In the rows, 128 means zero.
Known rows, with every step that occurs:
p/x: [130 133 113 125 175 186 157 134 142 118 138 140 118 132  95 100 125 138
 144 137  99 149  96 124 168 121 124 178 150 129 129 145  99 113 108  79
 105 154 110  78 122 114 153]
u/x: [142 120 134 123 138 172 155 118 105 123 139 106 149 125  80 126 128 119
 122 141 120 128 115 112 127 145 185 136 131 155 116 127 107  90 103 110
 105 131 128  99 122 124 150]
q/f: [135  86 102 126 148 102 116 127 127 108 180 128 104 102  99 127 102 127
 135 123  94 136 120 108 144 142 142 189 110 140 141 145 105 131 129  40
 133  88 132  31 136 124 139]
h/q/m: [138  83 113 125 130 134  94 168  82 132 148 118 114 149 155 115 110 159
 146 159 161 130 167 117 137 145 123 160 124 135 127 152 157 110 154  91
 149  98  85  68 174 149 130]
m/s: [128 106  58 122 159 151 126 131 111 115 143 165 105 143 125  83 188 113
 114 151 108 161  94 140 145 130 156 171 105 156 129 136 134 123 180  63
 123 146 128  83 117 130 141]
s/m: [143 100 113 118 149 127  99 133 112 157 172 127 109 165 125  79  95  96
 118 147  98 167  89 128 192 141 181 181 139 131 155 182 129  81 137 115
  98 138 111  43 123 135 177]
d/p/x/u: [106 127 114 127 153 225 171 141 155 112 105 137 176 151 100 107 112  94
 171 114 110 147 158 155 183  63 103 160 155  78 179  51  76 132 122  39
 162 131 108 105 134  71 102]
m/z: [122 119  98 119 151 122 118 118  86 128 144 117 126  96  95  89 143 120
 126 148 115 152 106 107 135 110 148 140 150 153 117 130  68  99 151  62
  77 194  97  85  94  98 119]
x/m/s: [135 112  70 137 129 124 130 171 124  91 144 158 127 151 153 130 180 124
 130 144 114 135  96 153 126 117 117 143 124 144 132 104 153 144 165 105
 171 173 126 131 141 113 135]
q/f/r/u/x/m/z: [157 153 182 138 103  11 121 113 142 103 127 117 113 114 145 187 157 128
 105  57 134  77 156 118  71  83  69  64 129 129  97 102 102 146 100 215
 153  99 149 215 110  97 100]
p/x/m/q/f/r/u: [132 151 180 169 133  52 112 143 209  89 109 155  55 151 164 183 135 143
  98  52 110 106 150 149  90  93  42 114 123  93 106 131 168 178 105 169
 160  68 156 183 112 140 119]
q/m/z: [128  99 112 114 155 108  66 129  75 139 142 111 133 121 114 108 127 141
 126 154 130 139 112  96 147 111 129 178 151 139 122 151  86 131 160 111
 110 186 102  99 127 127 121]
h/q: [134 104  97 131 128 149 147 150  98 117 146 117  98 118 135  96 127 131
 143 160 151 140 153 124 122 138 142 127 119 148 121 126 136  84 139  34
 125 103  74  54 144 125 133]
d/p: [137  87 108 126 152 193 134 154  90 116 174 121 153 157 105  98 111  90
 133 134 110 164 128 118 169  96 181 156 159 113 147  78 109  98 125  24
 138 117 118  53 147  96 121]
s/m/x/p: [105 102 168 115 138 147 111 100 140 195 122 135 139  94  97  86 105  86
 120 137  74 114  84 115 176 162 155 167 143 122 182 178 147  59 147 144
  89 180 135 117 117 151 153]
f/r/u: [153 156 117  95 119 107 115 125 122 108 166 142 109 157 168 130 147 126
  87 103 142 178 111 141 162  94 123 120 134 117 113 145 129 118 148 107
 111 125 143 102 106 147 132]
q/m: [138  94 108 106 141 142  77 154  92 122 164 118 148 150 129 122 107 147
 120 152 126 145 104 115 166 137 147 198 142 131 136 166 125 135 156 104
 142 150 122  69 157 154 148]
h/q/f/r/u/x/m: [170 139 175 155  82  37 157 142 149  95 124 110  93 141 178 199 137 142
 127  70 172  68 206 133  59 109  66  59 107 122 103  97 168 125  92 185
 192  17 132 179 163 126 108]
h/q/f/r: [169  94 113 147 141  69 116 116 140 115 198 141  78 139 139 133 127 126
 129 106 118 129 172 112 108 111  98 106 103 151 119 154 124 103 133  59
 147  16 119  97 167 141 117]
r/u/x: [128 140 147 104 108 154 164 123 106 120 107 114 128 122 121 131 135 130
 101 124 164 134 139 133 124 140 170 137 123 125 110 114 137 109 111 139
  97 134 129  87  92 119 145]
s/m/q/f/r/u/x: [155 108 208 165 140  49  80  92 170 174 121 138  64 178 138 144 125  92
  46  69 111 124 150 125  98 131 167 115  93 128 105 188 191 110 103 216
  88  13 174 151  86 177 152]
p/x/m/q/h: [ 80 129 153 180 141 166  89 195 160 132 103 129 128 132 156 149 136 179
 142 130  99 112 117 138 118 115 102 114 154  98 132  80 152 143  80 134
 118 175  80 170 127 135 112]
f/r/u/x/m: [166 180 173 119  77  96 150 146 132  94 139 118 159 157 171 193 149 127
 100  87 151 113 130 147 101 100 110  70 149 114  96 102 142 119  96 210
 161 127 154 196 131 128 131]
f/r/u/x/m/z: [153 186 178 124  89  66 136 124 115 109 126 106 143 129 155 167 176 122
 104  86 157 105 129 136  89  78  87  44 156 124  85  91 105 120 111 228
 127 161 134 233 106 103 106]
h/q/m/x/u/r/f: [102 160 128 120  82 129 180  96 133 172  74 119 108 108 157 110 105 165
 170 145 211  95 190 128 100 162 103 101 104 126 126 143 146 206 134 190
 113  76 121 169 144 135 114]
p/x/u/r/f: [124 198 101 118 130 171 225  94 170 137  93 125 112 112 120  95 105 141
 154 108 161 128 127 162 160 135 116 138 108 116 126 111  86 239 102 129
  96 122 115 143 110  91 146]
x/m: [137 125 111 126 111 122 134 179 110  87 168 117 149 122 143 148 117 130
 142 135 113 131  92 136 132 124 118 137 151 126 134 115 129 122 126 102
 161 182 117 100 156 115 140]
x/u/r: [132 166  92  91 123 163 156 127 125 120 122  98 162 112 123 122 127 107
 124 134 150 151 120 156 156 154 158 110 123 144 148  99 104 157 163 100
 136 126 114 135 116  97 115]
z/m/x: [135 122  88 112 154 146 102  83  95 133 138 136 134  94  91 114 132 136
 160 182 105 151 102  86 126 130 149  93 107 121 119 121 107  66  78 106
  94 190 157  97 136 152 127]
s/m/x/u: [ 86 134 149 114 118 142 123  94 160 174 112 162 165 127 117 101 100  93
 144 145  94 163 107 145 167 130 130 151 147 114 186 176 107  70 150 152
 113 168 141 106  93 134 140]

Rows:
[130 176  79  96 103 140 202  98 134 128 119 110 132 102 134 103 103 124
 134 121 176 139 129 165 143 150 156 127 100 131 126 111  99 223 135 113
  95 121 119 111 113 107 141]  x/u/r/f
[122 184 111 108 147 197 179 117 157 124 103 113 143 122 107 117 126 123
 146 121 136 133 125 149 164 138 125 123 133 128 146 101  87 170 132 124
 130 121 107 168 110  78 120]  p/x/u/r
[101 152 145 112 106 159 136 115 119 158  81 112 148 122 142 128 121 154
 158 154 186 106 179 123 107 178 106  83 133 137 144 130 145 131 155 179
 149  82 113 200 140 127  94]  h/q/m/x/u/r
[169  91  15 120 174 138  81 105  86 117 134 157  98 139 129 105 188 125
 128 187 112 162 111 126 145 125 164 113  53 136 113 100 136 120 134  77
 131 170 139  91 148 143 132]  z/m/s
[152 162  87 109 133 132 178 104 110 135 154  99  93 115 124  83 108 131
 118 130 166 140 106 125 137 163 192 134 111 155 100 147 114 202 107 123
  63 103 117  86 126 113 163]  u/r/f
[ 97 167 126 103  96 135 163  94 141 168  95 129 147 116 131 120  97 161
 146 133 173 116 132 129 132 159 121 145 116 117 138 154 115 226 136 203
 105 129 156 167 122 141 126]  q/m/x/u/r/f
[103 166 140 109 125 149 132  90 150 188 108 127 160 131 117  94 109  94
 131 139 121 148 103 142 159 169 162 106 148 134 172 154 121 107 140 202
  99 120 138 169  94 109 136]  s/m/x/u/r
[106  95 146 138 128 146 114 137 102 156 124 138 120 127 132 115 119 163
 158 170 145 121 154  88 110 154 107 148 146 134 133 167 148  80 142 127
 128 104 114 107 152 163 123]  h/q/m/x
[144 131 148 143 103 145 160 166 114  99 137 101 181 127 105 166 126 125
 140 133 122  95 106 131 104 134 138 109 151 139 114 100 126 107  90 162
 158 158 128 146 150 106 147]  u/x/m
[144 105 178 209 169 114 100 157 192 101 158 146 105 184 119 162 122  99
 128  61  65 100 158 126 101  62  73 104 139  99 129  77 139 153  87 101
 187  28 160 198 159 111  95]  d/p/x/m/q/f/r
[134  69  74 137 149 137  91 157  97 140 121 155  74 168 163  97 175 146
 133 167 164 128 166 130 125 136 115 167  96 153 125 146 178 136 187  95
 164  91  96 101 166 152 132]  h/q/m/s
[131 108 105 111 147 163 107  85 104 141 110 118 155  48  92 118 133 119
 147 170  94 105 111  94 145 150 137  96  87 110 142  99 127  78 101  98
 102 217 148 133 155 160 111]  z/m/x/p
[132 141 150 146 110 107 149 144  95 116 117  90 171  98  94 150 146 122
 142 130 129  91 117 113  83 115 127  85 159 151 103  90  84 102 101 171
 129 195 109 180 115  79 120]  u/x/m/z
[109 177 136 112 112 123 177  67 162 204  92 133 126 126 130  74  86 108
 139 129 142 137 109 146 153 160 159 125 120 123 154 167 117 172 112 211
  61 118 145 140  95 124 158]  s/m/x/u/r/f
[134 155 158 118  77 117 175 166 115  95 104 104 152 124 147 173 129 139
 123 110 167 104 140 144 100 133 130 110 137 110 118  81 159 125  97 185
 151 151 129 138 124 101 138]  r/u/x/m
[ 74 146 124  98 102 167 164 105 147 130 110 155 179  91 100 127 130 117
 152 146 113 153 114 140 130 124 106 136 144 124 159 132  90  88 151  86
 122 182 143 116  93 126 106]  m/x/u
[123 160 157 122  84  90 158 145  98 112  78  91 138  97 136 156 154 130
 125 111 165  94 145 127  78 111 108  85 154 120 100  69 112 121 105 199
 119 190 104 173  93  81 114]  r/u/x/m/z
[ 98 161 139  94 116 158 121 114 130 153 100 121 180 122 122 136 116 148
 141 145 149 125 128 121 139 171 127 129 140 132 153 144 116 156 157 192
 143 128 151 192 126 134 107]  q/m/x/u/r
[131 106 154 118 130 177 164 121 112 136 124  95 178  75  77 127 127  93
 103 124 112  78 118 126 139 162 179 143 120 148 133 106 129 101 133 101
 125 163 123 143 139 130 135]  u/x/p
[113  82  83 150 157 149  22 132  83 144 123 116 118 115 147 129 141 162
 123 189 120 154 130 106 121 132 189  65  79 107 114  72 150 113  83  80
  80 181 103 100 135 183 105]  z/m/q/h
[152 108 154 176 130  43  84 147 163  85 172 141 110 141 138 179 125 115
 101  85  84 117 126 133  73 107  94  95 122 145 109 143 155 144 124 116
 168  75 164 171 140 160 121]  x/m/q/f/r
[140  81  70 117 158 135  73 149 104 128 144 165 110 171 141 106 170 139
 111 160 120 147 105 129 164 134 142 205 108 144 131 161 154 158 193 106
 152 139 136 100 148 158 143]  q/m/s
[130 153 127 138 141 158 160 171 149  90 140 124 136 135 118 138 116 143
 161 123 103 120 101 143 148 107  78 153 162 112 135 119 113 138  97 120
 157 182 108 132 149  95 147]  p/x/m
[ 80 124 139 103 105 151 118 118 137 136 109 158 193 120 115 143 110 149
 155 153 120 138 126 130 145 128  92 169 147 110 164 157 105 122 166 140
 153 184 149 121 125 152 109]  q/m/x/u
[109 130 153 176 146 157 137 172 160 103 102 131 114 133 119 139 128 135
 131 125 107 120 103 142  96 124  96 129 150 119 112 120 153 132 109 119
 131 162 118 157 121 120 139]  p/x/m/q
[159  82 157 173 171  53  38 101 165 168 172 151  62 180 127 118 105  84
  76  93  61 151 114 122 122 125 158 143 104 149 125 212 158 100 141 130
 100  33 163 108 119 181 156]  s/m/q/f/r
[135 128 159 154 107  20  91 149 168  81 133 139  84 138 177 191 134 134
  80  64 129 127 150 143  76 106  82 102 106 114 104 124 182 159 140 138
 165  67 162 156 117 154 112]  x/m/q/f/r/u
[ 76 110 135 118  93 148 131 127 131 145  83 149 159 112 144 137 115 155
 175 160 162 119 181 131 114 133  70 132 136 113 155 140 136 101 170 122
 164 130 110 138 146 151 100]  h/q/m/x/u
[138 123 187 158 124  72 118  95 156 123 114 133  82 142 128 167 151 121
  60  70 130 113 166 123  63 125 145  97  96 139  83 141 167 119 109 155
 105  19 176 159  85 169 119]  m/q/f/r/u/x
[105 109 143 114 136 152  99 130 112 147 139 148 156 128 107 123 109 155
 139 153 107 144  97  97 142 145 129 189 159 130 140 182 127  97 137 146
 116 158 150 103 132 161 135]  q/m/x
